Each row was made from one walk, in order. Every step used is in the known rows, and no mark comes twice. Write each row's walk.
Known rows
l g w c: [  2 -16  -3  -3   6 -27  22   4  -3  -1   3  -3 -25   0   1  -6   6 -12
 -10  20  10  -7   5 -21   8   3  -2  -1  20 -13  -5 -18   6  -5  22   0
   0  19   5  17  -9   5  -9   7]
g w c l r: [-16 -44   3   0  14 -11  11   0   4 -12   2  -5 -26  14   4  -1   9  -6
  -1  -4   4   2   0 -28   2   1   0   2  22 -19  -3 -26  -8 -15  29   5
   6 -15 -17  -5  -6  10 -16   7]
c d l g w r: [ 34 -10  -9  -7  -3 -57  28  12  -3   9  -5   5  10   0   6   2   6   1
 -11  36   5  -3   8 -12  24  14  -3 -22   4 -12   2 -11 -16   0  13  -9
  -5 -15   0  41   1   0   7 -13]
w r g c l: [ 41 -11   8   7  -7 -30   8   3   5  -8  -2  -7   5  12   8   7   1  -3
   5   0  -4  -1   1 -29   3 -11   2  -9  11 -15  -8 -25 -12   0  25   5
  -1  -2   3  55   2   0  25 -12]
g w l r c: [-10 -28  -3  -3  13 -31 -11  -9  -2  -7   9  -3   2   8  12  -1 -27  -5
  -4 -37   5 -15   3 -19   2   4   1  13  12  -4  -2 -22  -2  -6  27  -2
   4   8 -13 -30 -15  10   5   9]
r c d g w l: [  3 -11 -15  -1  31 -32   8  -5   3   1   8  -1  29   0  14   3  -3 -15
 -19  -7   6 -21  11 -13   4  10  -2  12   8 -12  -1  11  12  -1  33  -4
  -9  10 -18   8 -21  -2  19   3]
c d g: [  1  -7  -9  -1  20  -4  19   2   6   5  -3   0  17  -7   3   2  17  -9
 -12  16   1  -4  11   7   4   5  -6   0  -1  -8   5  20   2   2   7  -4
 -11  -8   8  27 -10 -11  18 -11]
c r: [  9 -15   2   7   3  13  -6   7  -3  -3  -1   2 -15   4  -1   6   8   4
   4 -12  -2   5  -2  -5   1  -4  -1   8  -5  -2   1   0 -11  -7   0  -4
  -4   0   3  13  -4   1   5  -4]
d l: [ 11   4  -3  -2  -8  -4  -4   2   1   4  -2   1  11   5   3   4  -8   3
  -3  12   2  -1   3   5   4   4   0  -7  -3  -5   8  -8  -9  -2  -5  -7
   7  -9 -11  10   5   1  -3   6]
r c l g: [ 16 -26  12   5   7 -21  19   1   4  -4  -5 -13   3  -1  11  -6  -2 -13
  -9   0   4   7   2 -19  -6 -12  -2  -2  12  -3  -3 -30  -3  -6  32  -2
   5  11  -1  13  -2   4  16   1]
l g c d r: [ 46   2   7 -11  15 -60  27  12  -2   7  -5  -2 -13 -10  17  -7   0 -15
 -10   4   7   7  10 -11   8   0  -9  13  17   9  -1  11  -7   3  16 -13
  -9  -4   6  26 -23  -5  19 -10]
d g c l: [ 12   7  10   4  12  -5  21  -2  13  -6  -2  -6   5   1  14  15  11 -14
  -4  -6   1  10   4 -23  -9  -8  -5   1  16 -13  -4 -11   0  -3  29 -12
   7  -2   2  37  -6  -2  18  -1]
w l r: [ -7  -5  -1   1   5  -5  -7  -8  -2  -6   2  -4   8   8  11  -4 -14   1
   6 -26   3  -6  -1 -15   1  -7   1  11  11  -3  11 -15 -18   6  16  -6
   1 -11   6 -16  -4   5   5  -4]
d g c: [  8  15  10   0   7  -6   9  -3  11  -1  -1  -3   2  -2  10  14  -2 -11
  -8  -4  -3  -8   3 -10  -5  -4  -5   3   9  -9  -3   1   5   1  17 -10
   1   8   9  29 -14  -6  16   0]
c g: [ -5  -2   8   0  -2 -12  15   2  -2   1  -2  -1   2  -4  -7   4 -11  -8
  -2   9  -2   7   3   6   5  -6  -5   9   3  -1  -2  12  -2  -9  -8  -1
  -9 -11  13  13  -2  -5  -7   0]
l g w: [  0 -10   6  -4   0 -31  22   6   4   4  -1   0 -19  -4  -6   0   4  -8
  -5   1   5  -1  -1 -11  10   7  -4 -12  12  -4  -5  -5   8  -2  14  -7
   3  10   9   0  -6   4  -2  -1]
c g w r: [  4   0  -1  -2  -5 -38  24   5  -9  -2   3   5   6  -1  -6  17   0  -5
   1  16  -4  -4   1  -4  19   4  -1  -4   6 -10  -7   6  -4 -11   5   3
  -8 -17   8  22   0   1 -13  -5]
l g c d: [ 26  -5   9 -12   2 -43  18  11   7   7  -9   0  -8 -13  11  -6  -4 -11
 -11  13   7  15   6 -11   4  -2  -8  10  12   3  -5  -1   0  12  18 -12
  -5   3   1  41 -14 -11  18  -8]
l r g: [  9 -28   6   5   4  -9   0  -1   4  -4  -4  -6 -11  10  -8  -7 -12   0
   7 -17  -6 -10   1 -11  12  -7  -2  -8   0 -11   1  -4  -5   0  -4   1
  -3  -1  25  12  -2  -4  11 -11]
c l r g: [  9 -39  12  11   3  -6  13  -1   9  -7  -7 -11  -3  12  -3  -4   2  -3
   6 -20  -5   2  -3 -21   5 -12  -2 -10   4 -15   0  -9 -11  -2  10   3
  -3 -13  19   9   3   0  12 -11]
r c l: [  4 -19   4   0   8  -1  -4  -2   2 -10   0  -8   5   4   8   0  -4  -5
  -5 -11   1   3   3 -13  -8  -5   1   2   3  -1  -5 -23  -1  -8  21   4
  10   1 -15  -2   0   5   9   9]
g w: [ -5   0  -4  -5   1 -12   4   5   6   2   3   6  -9   3  -9   5   2  -1
  -1  -7   0  -3  -3  -3   6  14   0  -9   4  -2  -7   7   7  -4   0  -1
   4   4  -9  -7  -6   6 -14   4]
g c d l: [ 29   5   4 -15   0 -31   1  12   8   8  -5   6  12  -3  15   2 -15  -1
 -11  19   6   2   8   3   5   9  -5  12   2   0  -1  -7  -3   6  -1 -13
   3 -12 -19  35  -7  -6  10   3]
c g w: [-15  -2   5  -6   0 -18  19   9   2   5   2   4  -7  -8 -13  11  -8 -12
  -4   3  -2   2  -1   1  15   9  -5  -1   8  -6  -8  13   9 -11  -9   0
  -2  -9   4   7  -6   0 -18   5]
w r: [ 14   1  -4   4  -4 -13   3  -5 -10  -5   1   1   8   5   9   4   7   6
   7  14  -1  -6   2 -12   7  -4   3  -6  -2  -6   2  -8 -16  -2   6   2
  -1  -9   8  16   6   3   7  -9]
d g w r c: [ 10  -6  -9   3  12 -34   6  -8  -6  -6   9  -3  13   5   9  17   6  -7
 -10   2  -8 -30   4 -17   9   4   2 -10   2 -17  -5 -10   8 -16  27   5
  -3   9   0  30  -7  -1  16  -1]

Which walk is each row?
[ 32  -4  22   0  -1 -23   9  10   4  -4  -5  -2 -31  -4   7   4   0  -8
  -1 -11   1  13   1 -19   3 -12  -8  10  13  -3  -4 -22  -7   0  19 -16
  -2  13  19  45 -14  -4  19  -6]
l g c r
[ -8 -34  16  -8   6 -19   5  -6  -5  -7  -2  -9  -8  -3   3   4 -29  -9
  -4 -15  -8  -1   2  -1   7 -14  -6  21   3  -2  -2  -6  -7 -14   1   1
  -1 -10  16   8 -11  -7   4   2]
l r c g
[ 28   2   9   1  -3 -20  -1   2   5   2  -1  -4  -3   3  -5   1 -17  -7
   1  -6  -1  -7   4 -13   3  -8  -3  -1   5  -6  -9  -8   8   4   4   2
  -2  18   9  33 -11  -7  16  -2]
r g c
[ 23  12  16  -7  -8 -28  13   1   7   3  -4  -3 -17  -7   6  -1  -8 -11
  -5   2   5   8   2 -17  -2  -9  -6   4  17   2  -5 -14   0   6  21 -13
   4  16  12  23 -10  -3  14   0]
l g c
[  8 -13  -5   2   0 -19   6   5   6   6   4  -1  -4   8 -15   3  -2  -6
  -1 -11  -1 -16   2 -10  14  10   0 -16   2 -15  -9   5  16  -7  -2   7
  -1  10  10   9  -3  -1  -4  -1]
r g w
[ 10 -22  -7  -4  23 -17   6  -3   3   2   1  -6  17  -8  11   2   2 -10
 -19   8  -2 -17  14   1   3  -1  -6   7  -5  -5   0   7  10  -4  15   1
  -9   3  -3  34 -15 -13  24  -4]
r c d g
[ -4 -38   7  -6  11 -10 -13  -8  -4  -8   0  -6 -10   3  11  -3 -18   2
  -2 -24  -4 -12  -1  -5   0  -9   0  13  -1  -2  -1 -18  -3  -6  10   2
   3  -2   7  -8 -10  -1  11   3]
l r c
[ 10 -24  -2   6  11   9 -12   5  -7  -5   2  -5 -17   8   2   0  10  -2
  -1   4  -1  -3   4 -14  -1  -9   0  19   4  -9   0 -16  -9  -9   9   2
  -8  13  -7  22  -7   0  -3   6]
w c r
[  1 -37   0  -4  26 -22   7  -5   5  -5  -2  -9   8  -4  13   2  -5  -6
 -14  -8  -3 -17  10  -7   5  -7  -7  13  -3  -7   3   3  -4  -4  16  -4
  -5  -9  10  25 -19 -12  29 -11]
l r c d g
[ -4   2 -17   2  22 -31  17   2   6   5   5   3  34   1   6   4   9 -14
 -11   0   6 -12   7  -8   8  15  -4   4  10 -12   5  19   3   3  24  -7
 -12  -4 -12   8 -16  -2   6  -4]
c d g w l
[  7 -17  12   5   0 -15  31   4   9  -3  -8  -6  -5  -3   3  -5  10 -10
  -3   8   5  12  -1 -13   0  -9  -3 -12  16  -6  -1 -18 -10   1  16  -9
   4  -4   9  13   6   4   7  -5]
c l g
[  7 -54   5  11  10  -3   5  -2   1 -11  -3 -16 -20  18   2  -9  -4  -6
   3  -2  -1  -6   5 -29   1 -16  -2  -1  14 -23   0 -25 -10  -6  16   9
  -2  -1  13  20  -3   1   5  -2]
w c l r g
[-12   3  -3   2  15  -8  18  -2   7   1   4   0   0   1  -3  14  10 -12
  -8  -3  -2 -13   3  -5   7  11  -3 -13   5 -13  -4  13  14  -7  13  -3
  -1   6   3   6  -9  -1   1   1]
d g w
[ 25 -22  -5  -7   7 -32  20   7  -1   8  -7  -4   1  -2  14 -16   1  -2
 -15  52  10  -5  13  -5   9  -1  -6   4   7 -11   8 -21 -14   3  10  -6
  -7  -3  -3  49  -4  -6   2   2]
w c d l g
[ 12 -15  -3  -6   2 -25  18   4  -1   6   1  -2 -21   7  -1  -2  -8 -10
 -12  29   9 -13   8 -23  10   6  -2  -8  17 -16  -2 -23  -1  -6  14  -8
   1  13  -3  23  -3   7 -13  13]
d l g w c
[ 38  -1  -1 -11  14 -43  13  11  -4   7  -1   2  -7  -2  15  -2   0  -8
  -7 -10   5   5   7  -5   5   6  -7  20   7   8  -4  16  -7  -2   6  -5
 -10 -17  -2  11 -21  -3  10  -2]
g c d r
[ 27  -2 -13  12  16 -47   7   4  -5   6   9  -4   9  16  -5  -2 -11 -12
   5 -35   3 -22   3 -15  14   9   1  -2  15  -7   1  13   1  -8   7   3
 -13  11   3 -15 -13   9  -4   3]
d r g w l
[ 41 -31 -15   5  25 -36  14   9 -11   8   1 -10  -5  10   6 -17   7  -8
  -8  15   0 -21  15  -8  12  -1  -4  12   5  -9   0  14  -6  -5   2  15
 -22   2  12  38 -15  -8   8  -2]
w c d r g
[ 26 -24   8   7   0 -40  25  -2  -5  -9  -3 -12   0   0  18   1   2  -7
  -4   8  -1   1   4 -24   1 -16   1  -8  11  -7  -1 -43 -15  -5  38   0
   2  -1   2  28   5   2  26  -7]
w r c l g
[ 24  -3  14  -3  -2  -3  -9  10   4  -7   0   2 -20   1   5   8  -1  -2
   2 -24  -2   9   0 -13   0  -5  -2  15   3  -2  -6 -12  -8  -3   9 -10
  -1   2  -3  26 -14  -1  10   0]
g c r
[ 16   1   3 -11   5 -28   5   8   7   2  -5   4  -1  -8   9  -2  -5  -2
  -9   5   5  11   7  -1   1   4  -7  17   5   6  -6  10   1   8  10  -7
  -1 -10 -14  31 -13  -7  10  -5]
g c d
[ -7 -18  -7  -3   9  -9   3   4  -3  -1   7   0 -24   4   0  -3   1  -2
  -8  13   5 -11   3 -18   5   6   1   3  12 -11  -6  -7  11 -10  14   7
   2  11 -16  -2  -5   6 -15  11]
g w c
[ 43 -24  -5  -8   1 -54  13   6 -10   1  -7  -5  24  -2  23  -3  -9  -2
 -12  31   5  -8  12 -11  15  -4  -2  -3  -2  -5   5 -23 -19  -2  16  -4
  -7  -8   0  52  -2  -7  26  -9]
w r c d l g
[  8 -36  -5  11  13 -17  12   8   6  -6   3 -10 -14  15  -5  -3   4 -11
  -6   6   3  -9   5 -28   7   2   0 -10  16 -25 -12 -16   8  -9  19  12
   1  12 -13  24  -1   6  -8   6]
r g w c l
[ 25  -3  -4  -3 -10 -45  23   3  -4   5  -2   2   2   4   5   9  -3   0
  -4  20   3 -12   2 -15  18   8   0 -26   7 -13   3 -22 -14  -6  13 -10
   1  -5  10  35   7   5   3  -4]
d l g w r
[ -1 -27  12   3   4   3   6   0   7 -11  -5  -5  -7   7   5  -1   2  -2
   5 -15  -2  13  -6 -11  -1  -4  -2  -1  10  -6   4 -15 -16  -4  14  -1
   7 -25   0  -7   2   7   4 -10]
c l r
[-20  -8   5  -1   7 -27  15  -1   1   0   2   2   4   4  -2   5 -24  -9
   2 -21   1  -1  -1  -9  11   2  -5  11  20 -11   0   2 -10  -7  14  -6
  -8 -19  13 -18 -12   5 -12   1]
c g w l r
[ 28 -13  -6  10  -5 -23   6  -2  -9  -2   1  -4  14  10  -1  -1  -1   1
   5   4  -7 -17   4 -12  11  -8   2 -18  -7 -11  -2 -12  -7   0   7  10
 -13   1  21  39   6  -2  17 -14]
w r g
[ 21 -24   1 -18   8 -52  19  12   1  10  -3  -1   8  -4   4  -3 -12  -7
 -22  14  10 -10   9  -1  15  12  -5  -2   4  -9  -3 -12   6  -4  13  -9
   3   4  -8  32 -12  -3  11   5]
r c d l g w
[ 10   6  -1   7   1 -25  17  -3  -1   1  -1  -5  11  -1   8  -8  -8  -9
  -1  -5   6   3   0 -10   0  -6  -1   2  20   1   7 -17 -11   9  24 -11
  -5  12  10  -1  -2   5  10  -4]
w l g
[  0  10 -11   2   5 -18   3   1  -1   0   9   3  15   4   0   3  -4  -4
   1 -11   8  -4  -1 -12   3  13   2   1  16  -6  -2  -5   4   2  17  -4
   1   8 -17 -22  -6  11 -10   7]
g w l
[ 10 -30  10  -1   8 -37  21   5   7  -4  -2  -8 -12  -2   4  -1   2 -15
 -10  -8   5   2   0 -27   2   2  -1  -5  18  -7 -12 -28   8 -11  32  -2
  10   8  -8   9  -5  10   8   4]
r c l g w
[ 24 -10  -1  -9   1 -27  24   9   4  10 -10  -1  13  -3   9 -10  -1  -2
 -11  32   8   3   9   4  12   3  -6  -7   0  -4   7  -3 -10   7   2 -13
  -5 -10  12  38  -3  -5   8  -7]
c d l g
[-18  -8  -6   4  20 -18  15 -10   5  -6   7  -3  11   8   5  10  -5  -9
   0 -23   2 -15  -1 -16   8   5  -2  -3  16 -16   6   3  -5  -4  27 -11
   0  -4   7 -13 -14   4   8  -1]
d g w l r
[ -4 -33  12 -15   1 -38   8   1  -4  -1   0  -3  -1   5   2  13 -39  -3
 -11  -3  -4 -15   5  -5  15   3  -6   7   3 -14  -4  -9  -2 -22  -1  -5
   3 -15   8  14  -9  -1  -8  11]
d l r c g w
[ 18 -17   7 -18   7 -27   0   7   5   2  -9   3   2  -1  15   1 -16   3
  -8   1   6   2   5  -5   8   5  -8  13   3  -4   4  -5 -17   5   3 -15
   5 -25  -6  31 -12  -5  13  -1]
g c d l r
[ 14 -15  -3 -15   4 -51  27  13   4  13  -6   5  -1  -3   0  -4  -2  -4
 -15  27  10   0   5  -1  18  16  -6 -14   5  -9   0   1  -2   0   7 -11
  -2  -8 -10  31  -5   0  -1  -6]
c d l g w
[ 14  -3  -2   0  -5 -45  25   3  -4   0   1   1  -6  -3   3   6   8  -4
  -2  16   2  -6   0 -16  17   4  -1 -18  10 -10  -3 -12  -5  -2  21  -4
  -3   4  11  23   0   6   5  -7]
l g w r
[ 13 -27   3   8   5 -18   1  15   5  -1   3   1 -14  11 -14   7   8  -2
   3 -20  -6 -11  -2 -13  18   2   0 -11  -3 -14  -9   2   8 -11  -2   1
  -8  11  17  25  -9   0   0  -5]
c r g w
[ 28 -23 -11  -6  26 -58  35  14  -6   8   2  -4 -23  -2   7 -12  14 -16
 -15  23  10 -12  14 -18  16   9  -8   7  24  -5  -3  12  -2  -9  18   2
 -14  -2   4   9 -20   3 -10   2]
l g w c d r
[ 18  -3  -7  -8   4 -17   5   9   1   6  -5   4  19   3   6  -3  -1   3
  -9  22   4   0   7   7   9  12  -2  -1  -6  -5   6   7  -7   4  -9  -8
  -2 -20 -17  27   0  -4   3   0]
c d l
[  2 -10   7   4   2 -28  35   8  11  -3  -3  -4 -13  -3  -5   0  13 -13
  -6   0   7  12   0 -17   8   5  -2 -18  22  -9  -6 -15   1  -4  22  -7
   5   0   2  -1   0   9  -2  -5]
c l g w
[ 15 -19  13  -4   0 -20  -7  -2   7  -3  -3  -6 -17   5  -1   0 -23  -3
   4 -28  -5  -7   0 -17   7 -14  -4   4   6 -10  -6 -13  -4   2   8  -1
  -1   2  20  27 -12  -7  17  -6]
l r g c
[ 22 -10  -2  -1  14 -30  -2  -2 -15   0   4  -6  -4   1  10   1 -11  -5
  -6 -22  -1 -18   5  -9   1  -2   0  15   1   5  -1   1  -3 -16   7   4
  -7   3   0 -13 -12   0   8   8]
d r c
[ 31  11  16 -10 -11 -31   9   4   4   5  -7  -3 -10  -3  11   4 -23  -8
  -8  13   7   4   5 -12   5  -5  -6  -3  13  -3   0 -25  -6   5  13 -16
   6   3   9  37  -4  -1  10   7]
d l g c
[ 11 -44  -2  -2   4 -19  -2   2  -1   3   0  -6 -14  19  -1  -1 -15   0
  -5   9   0 -25   4 -24  17   4  -1  -4   8 -27   1 -25  -6 -13   4   5
   0   1   3  24  -6   1 -10  10]
d l r g w c
